Each row was made from one path, in order. Every step used is in the known rows, and no mark comes twice. Write each row's path.
Known rows
kapud > lufo > vaposi > feda: [ 18  11  -6  28 -14   1  -6  -3  -4   1 -11   4   7  -3   0 -15   3  -8
 -11 -12 -17  -1   9]
feda > muru: [ 16   8 -34  34  -2   1   8 -12 -10   7  16   4   6   4 -11 -16 -10  -6
  14 -11  -3  14  13]
feda > kapud: [ 14   8 -27  23  -2   4   5   4 -16  -1  -4   0   5  -2  -6 -14   3  -1
   9  -6 -15   1  23]
feda > vaposi > zise > kapud > muru: [ 10   4  -1  22   5   2   4 -16 -14   6 -14   1  -8 -10 -12 -10  -4  -1
   9  -5  10   6   3]
zise > kapud: [ 11  12  -6  22  -2   5   0  -7 -19   3   1  -1  12  -1   0  -6   2  -4
   9   1  -6  10  14]
feda > kapud > muru: [ 16   6 -20  28  -1  -4   3 -11 -13   0   2  -1  -6  -4  -7 -13  -4  -3
  10  -8 -11   3  12]
lufo > vaposi > feda: [ 20   7 -13  27 -14  -3  -4  -1 -13   1  -1   6   0  -3  -5 -19   0  -7
  -6  -7 -14   2   9]
zise > vaposi > feda > muru: [ 20   0 -22  34  -5  -3   9 -15 -15   6  12  11  11   0 -23 -21  -6  -4
   6  -6 -16  10   8]
feda > lufo > zise > kapud > muru: [  1   9  -3  29   4  -2   8 -10 -13   4  -2  -4   1  -4  -9   4   8  -2
  18  -3   7   3   9]
lufo > muru: [  9   4 -11  32 -11  -1  -6  -1  -8   6   8   2 -11   2  -3  -7  -3  -7
  10 -13 -15   2   4]
lufo > zise > vaposi > muru: [ -8  -2   9  26  -2   4  14  -4 -15   7  -4  13 -18   0 -15  -7  -1  -5
   9  -6  -4   9   6]
lufo > zise > vaposi: [-16  -1   6  25   0   4  21   8 -17   4 -10   7   0   1 -14  -1   7   1
   6  -7   5   0  12]
zise > vaposi: [ -2   0  -2  26  -5   6  14  -5 -15   4  -3   8   1   0 -10 -10   1   0
   4  -6  -6   7  10]
kapud > lufo > vaposi > feda > muru: [ 21   9 -20  35  -9  -2   0 -11  -2   5   4   6  14  -2 -11 -14  -3  -8
  -1 -15 -14   7   8]
lufo > kapud > muru: [ 14   9  -8  29  -5  -4  10 -13 -12   3   4  -5  -9  -6   2  -7  -8  -7
   0  -9  -1   6  10]
vaposi > kapud > lufo: [ 24  18  -7  22  -3   7  -4   1  -3   3 -17 -10  12  -6   9  -7  -4  -7
  -8 -10 -20   3  19]
zise > vaposi > feda > lufo: [ 17   5 -21  30  -9   3   7  -4 -12   3  -5   7   6  -3 -16 -21   9   0
   6  -2 -18   1  13]
zise > kapud > lufo > vaposi: [ -2  11  12  22  -6   8   1  -3  -3   2 -14   0  17  -6   5   8   9  -4
  -1 -12  -4   5   9]
lufo > vaposi > feda > muru: [ 22   6 -26  33  -8  -5   2  -9 -10   5  12   8   7  -2 -16 -17  -5  -7
   3 -11 -12   9   8]
lufo > vaposi > zise: [ -6   5  -4  18  -4   6  12  15  -9   4 -23   7 -19  -4  -6 -10  -4  -5
  -2 -14  14   4   7]

Which path is each row?
[ 32   9 -37  35  -7  -4   0 -14 -13   6  17   6   8   3 -15 -27 -10  -8
   7  -6 -15  10  12]
vaposi > feda > muru
[  8   7   3  22   3   0   5 -12 -15   4 -10   1 -13  -5  -7  -9  -9  -5
   6  -4   9  10   0]
vaposi > zise > kapud > muru
[  7   9  10  30  -8   4 -10  -7  -2   6  -3  -3   8  -1   2   7   5  -7
   9 -12 -20   2   3]
zise > kapud > lufo > muru
[  4  10  -2  16   2   8   7   4 -19   4 -19   1  -2  -2  -5  -9  -2  -4
   5  -1   7   9  11]
vaposi > zise > kapud
[ -3  11   2  21   3   3   7   5 -22   3  -6  -2  12   0  -5   3   8  -3
  11  -1   5   4  17]
lufo > zise > kapud
[ 29  13 -38  32 -10   1  -2  -4 -10   3   0   2   4   0  -7 -27   4  -3
   7  -2 -17   1  17]
vaposi > feda > lufo
[ -1   4  12  20   2   0   7  -8 -12   4 -14   3 -14  -9  -8   0  -4  -5
   4  -8  12   8  -3]
lufo > vaposi > zise > kapud > muru
[ -8   8   3  20  -5  10  10  12   0   4 -33   6 -12  -3   0  -6  -2  -6
  -7 -19  11   2   7]
kapud > lufo > vaposi > zise
[ -1  10   0  27 -10   7   3   0   2   2 -13   3   5  -2   6  -1   3  -5
  -4 -18  -3   3  10]
kapud > lufo > vaposi
[  2   3  10  16   5   3  16  15 -19   4 -20  -5   6  -9 -11   4   4  -1
  -2  -4 -10   0  18]
lufo > zise > vaposi > kapud
[ -4  12  -8  25   2   6   9  14  -8   0 -21  -3  10   0  -2  -1  10  -2
   5 -13  -4  -7  24]
feda > kapud > lufo > zise
[ 10  16   1  25  -4   9  -3 -10  -7   2 -10  -3  19   0   7  -3   4  -5
   3  -6  -9   7  13]
zise > kapud > lufo
[ -5   6  10  14   1   7   9   9 -15   4 -23   4  -3  -7  -7   1   2  -4
   3  -6  11   8   7]
lufo > vaposi > zise > kapud
[  5  -2   2  27  -7   5   8 -15 -13   7   2  14 -16  -1 -11 -15  -6  -5
   8  -5 -14  14   4]
zise > vaposi > muru
[ 14  11 -18  32  -5  -2  13 -12  -7   3   1  -6  -6  -7  -1  -5   0  -4
   7  -8  -1   4  13]
feda > lufo > kapud > muru
[ 12  12 -26  30  -5  -1   6  10 -14   3  -7   0   1   1 -11 -16  10  -2
   9  -4  -4  -5  20]
vaposi > feda > lufo > zise
[ -5   6 -15  21  -4   8  15  16  -4   5 -26   6 -17  -5  -9  -9   3  -2
   5 -14  14   3  11]
feda > lufo > vaposi > zise
[ 16   3  -6  31  -7  -5  14 -14 -12   3  -4  -1  -2 -10 -12  -9   4  -2
   1  -4 -12   1   8]
zise > vaposi > feda > lufo > kapud > muru
[ 16  11 -14  19  -3   4   5  12  -7   3 -14  -8   6 -14  -2   1   8  -3
   1  -8 -14   3  20]
feda > lufo > vaposi > kapud
[ 17   1  -7  27 -10   0   4  -7 -18   2  -2   9   4  -1 -14 -23  -1  -3
  -3  -1 -19   3   8]
zise > vaposi > feda
[  0   9  -4  23  -6   7   5   6  -1  -1 -18   1  11  -7   1   1  10  -2
  -1 -17 -12  -2  17]
feda > kapud > lufo > vaposi
[ 18   7   1  22  -2  -5   0  -7  -8   3  -5  -7  -8 -13  -1   0  -7  -7
  -4 -10 -10   5   6]
lufo > vaposi > kapud > muru
[ 20  10   3  27  -8   3 -12   3   1   6 -10  -9   1  -6   4   3  -2  -9
  -1 -15 -29  -2   7]
vaposi > kapud > lufo > muru
[-17   3  14  27  -1   7  19   5  -8   4 -20   5   7   1  -9   2   9   0
   2 -12   2  -2  12]
kapud > lufo > zise > vaposi
